What can hang from each mark:
bodo: bukoro mosa
vanum: bisez bukoro gade gama govipe
bukoro: bodo vanum
gade: vanum
gama: vanum
govipe: vanum
mosa: bodo
bisez: vanum
nidi: vanum

Every row comes from one small tree of marks. The marks that hang from a mark follow it in brackets, in alphabetical order. Every link used is in the known rows. Which tree was each row made from?
Known rows:
bodo{bukoro{vanum{bisez gade gama}}}: [ -2 -45 -14  55   8 -25 -16 -26  13 -22  47  19  -8   4   9 -19  -5  15
  19   1 -18   8   3  25]
gade{vanum}: [ -6   3   9  -6   2  -8   1   3 -15 -19 -12  -5  -1  -6   8  -7   2  -4
  18 -10  11  -5  -4   8]
bodo{bukoro{vanum{bisez gade gama govipe}}}: [  4 -59  -5  65  13 -37 -28 -25  11 -24  43  17 -20  17  30 -21  -5  12
   4  21 -14  22  13  27]
mosa{bodo{bukoro{vanum{bisez gama govipe}}}}: [  1 -53  23  48  13 -25   8 -21   5 -25  24  10 -38  -2  26 -28  -3   7
  -2  18   5  28  20  21]
gama{vanum}: [ -1   0   5   4  -5  -8  -7  -9   1 -22   5   0  14   1   8 -20   2 -18
  11 -12 -10  -3  -8   3]
bisez{vanum{bukoro gama govipe}}: [ 26 -50  -1  57  18 -42 -10  -3  -4 -13  -7   3 -20  21  25 -19  -1  23
 -11  39 -13   7  28  34]
govipe{vanum{bisez bukoro{bodo} gade gama}}: [  2 -47  15  62 -22 -19 -11 -41   1 -18  56  27 -21  46  24 -30  19  12
  37  26 -14 -24  -8  25]
gade{vanum{bisez}}: [ -6  -9  22  21   3  -2   4  -4 -14 -21   8   1  -7   3  13 -18   3  -4
  18   2  13  -9   3  13]
bukoro{vanum{gama}}: [  0 -17   7   8   0 -19 -17 -20   2 -18   3   1  -4  -9  10 -26 -21   3
   3  -4  -3  -4 -10  11]
nidi{vanum}: [  6 -11  -1  -2  -6  -2 -13   4  -2 -25  -4  13   1   3  14 -23   3  -8
  15   4 -15   5  -2   4]
gade{vanum{bukoro{bodo{mosa}} gama govipe}}: [  1 -37   1  17  -2 -43 -21   6 -11 -22  14  -7 -23   6  39 -35  -8  -1
  16  15   2  -3   0  32]
gade{vanum{bisez bukoro{bodo} gama govipe}}: [ -1 -50  27  44  -8 -40  -4 -21 -19 -21  21   3 -27  29  49 -46   8   6
  13  42  18 -14   7  40]
bisez{vanum{bukoro}}: [ 19 -18 -10  37  10 -19   5   4  -2 -12  -4   6  -8  10  -1  -2   6   6
   3   7 -21 -11  12  22]
govipe{vanum{bukoro gade}}: [  5 -26  -1  40 -11 -10 -15 -16  -6 -17  21  26 -13  35   1  -3  30   8
  32   5 -18  -5  -9  10]
nidi{vanum{bukoro{bodo} gade govipe}}: [ 10 -47 -17  25 -28 -27 -33  -7   4 -35  25  26 -18  42  40 -31  19 -13
  19  36 -24  -4 -11  28]
mosa{bodo{bukoro{vanum{bisez gade}}}}: [ -7 -34  -5  40  -2   0   8 -17  17 -30  47  27 -25   2  -5  -1   5  -5
  24  -8 -12  11   1  13]
gama{vanum{govipe}}: [  4 -12  12  15  -2 -20 -17  -7   0 -24   2  -1   5  12  27 -23   5 -20
  -4   6  -7  13  -2   5]
vanum{bukoro{bodo} gade gama}: [ -3 -41 -26  25 -23 -23 -15 -21   8  -4  31  13 -11  28  10 -18   6  17
  23  27  -8 -23  -6  31]
gade{vanum{govipe}}: [  2 -10  18   4   5 -21  -9   5 -18 -25 -15  -8 -13   4  28 -10   3  -7
   3   9  15  10   4  10]
vanum{bisez bukoro{bodo} gade gama}: [ -4 -52 -12  53 -20 -18 -11 -28   9  -4  51  23 -16  37  15 -26   5  16
  23  39  -7 -25   1  37]
gama{vanum{bukoro{bodo} govipe}}: [  5 -22   9  21 -21 -35 -10 -16  -1 -23  19   4  -3  27  38 -33  19 -27
   4  16 -12 -13 -15  23]
gama{vanum{bisez bukoro{bodo} gade}}: [ -4 -34  -7  46 -31 -16 -13 -27  10 -28  58  25   1  40  17 -33  18 -20
  31  15 -21 -30 -18  30]
bodo{bukoro{vanum} mosa}: [  3   1 -16   6  17 -21 -12  11  13 -20  25   0  -2 -32  -2  -2 -15 -15
   8 -41 -29  17  -9   2]

Which tree is each row?
[  4 -34  -7  32 -16 -23 -28 -14   8 -20  53  18 -18  23  12 -19   2   6
  40   0 -28 -11 -15  16]
govipe{vanum{bukoro{bodo{mosa}} gade gama}}
[  5 -76 -13  79   0 -26 -29 -15  -2  -3  30  22 -26  47  23 -28   7  32
   4  61  -3   9  25  38]
vanum{bisez bukoro gade gama govipe}
[  6 -14  26  39 -11 -11  -1 -12   2 -16  57  16 -20  19  16 -23   9 -16
  26  -7 -23 -15 -15   8]
govipe{vanum{bisez bukoro{bodo{mosa}}}}
[  1 -47  12  39 -16 -29 -35 -38  17 -32  53  15 -21  27  40 -35 -19 -10
   6  28  -4  -6 -12  24]
bukoro{bodo vanum{bisez gade gama govipe}}
[  7 -50  -1  39   4 -34 -15  -6 -12   4  -7   5 -17  24  26 -25   6  25
  -8  44   5   9  21  29]
vanum{bukoro gama govipe}
[  1 -18  -3  32 -10  -9  -3   2   9  -3  50  11 -14  10   8 -20  -4 -11
  10   6 -14 -17  -5  19]
vanum{bisez bukoro{bodo{mosa}}}
[ 10 -26   4  44  24 -28 -19   6  13 -25  43   5 -15 -13  21 -16 -13 -17
  -7 -12 -23  32   6  10]
bodo{bukoro{vanum{bisez govipe}} mosa}
[ -1 -52 -25  51 -12 -14 -28  -7  16  -6  68  20 -18  24  10 -26 -12  12
  25  23 -20 -13   2  33]
vanum{bisez bukoro{bodo{mosa}} gade gama}
[ -2 -20  24  18 -13 -18  -7 -37  13 -21  38   4 -10   2  27 -40 -21 -12
   8   4   0 -24 -18  16]
bukoro{bodo vanum{bisez gama}}
[  9 -37 -14  18  -9 -13 -41   5   4 -36   8  21 -10  29  28 -19   6  -8
  12  28 -21  24   2  13]
nidi{vanum{gade govipe}}
[ 18 -19 -35  31  -4 -19 -19   9  23 -24  45  12 -14  13  -3   7 -11 -12
  23  -5 -42 -15  -8  23]
bisez{vanum{bukoro{bodo{mosa}} gade}}
[  1 -43 -26  54  17 -24 -30  -6  22 -24  63  16 -10  -7   2 -20 -24   9
  24 -13 -31  18   6  22]
bodo{bukoro{vanum{bisez gade gama}} mosa}
[ -2   0 -20  -9 -19  -9 -36  -5  31 -33  52   9  -5  -3   3  -3 -28 -33
  21 -28 -31 -10 -35   2]
bukoro{bodo{mosa} vanum{gade}}
[ -7 -29  22  31   8 -11   2 -11 -15 -16   9   0  -9   2  18 -32  -8  15
  20  14  18  -7  13  22]
gade{vanum{bisez gama}}
[ 14 -31 -23  35  11 -15 -18  -7  15 -21  14   8  -7  12   0   3 -16  19
  13  14 -20   0  16  20]
bisez{vanum{gade gama}}
[  0  12   1 -19 -12 -14 -21  -4  20 -27  37  -3  -4 -17   9 -14 -30 -36
   8 -35 -19 -12 -34  -2]
bukoro{bodo{mosa} vanum}
[  4 -24  23  41   1 -16 -13 -14   0 -24  23   5   0  21  32 -32   6 -19
  -5  20  -5  11   6  12]
gama{vanum{bisez govipe}}
[ -6 -47  11  53   5 -22   1  -9 -23 -14   6  10 -15  15  19 -43   6  25
  24  27  16 -15  18  39]
gade{vanum{bisez bukoro gama}}
[  4 -42 -31  31 -15 -10 -31   4  -1 -28  12  31  -4  30   9 -24  18   4
  30  23 -28  -1   0  27]
nidi{vanum{bukoro gade}}
[  2 -55   5  56  -1 -24 -42 -27  11 -27  36  16 -21  25  31 -32 -19   7
   1  34  -6  12   5  23]
bukoro{vanum{bisez gade gama govipe}}
[  4 -37   9  67  -9  -7 -11 -23  -6 -16  42  34 -19  44   6 -14  26  11
  30  18 -17  -9  -1  15]
govipe{vanum{bisez bukoro gade}}
[ -3 -30  -9  29 -12 -13 -38 -20  29 -31  72  14 -13   4  13 -30 -38 -13
  24  -5 -23 -10 -19  18]
bukoro{bodo{mosa} vanum{bisez gade gama}}
[ -4 -32 -20  47 -22 -14 -28  -8  20 -28  73  22  -2  25  11 -33   2 -25
  34   1 -35 -19 -16  27]
gama{vanum{bisez bukoro{bodo{mosa}} gade}}
[  3 -28   8  29  -5 -10 -21 -23   2 -18  21  14  -9  22   7  -9   6  18
  29   5 -10   4  -3   2]
govipe{vanum{gade gama}}
[  5 -57 -10  69  -4 -16 -25  -8   0  -6  32  24 -24  46  19 -12  17  12
   1  47  -8   7  16  29]
vanum{bisez bukoro gade govipe}
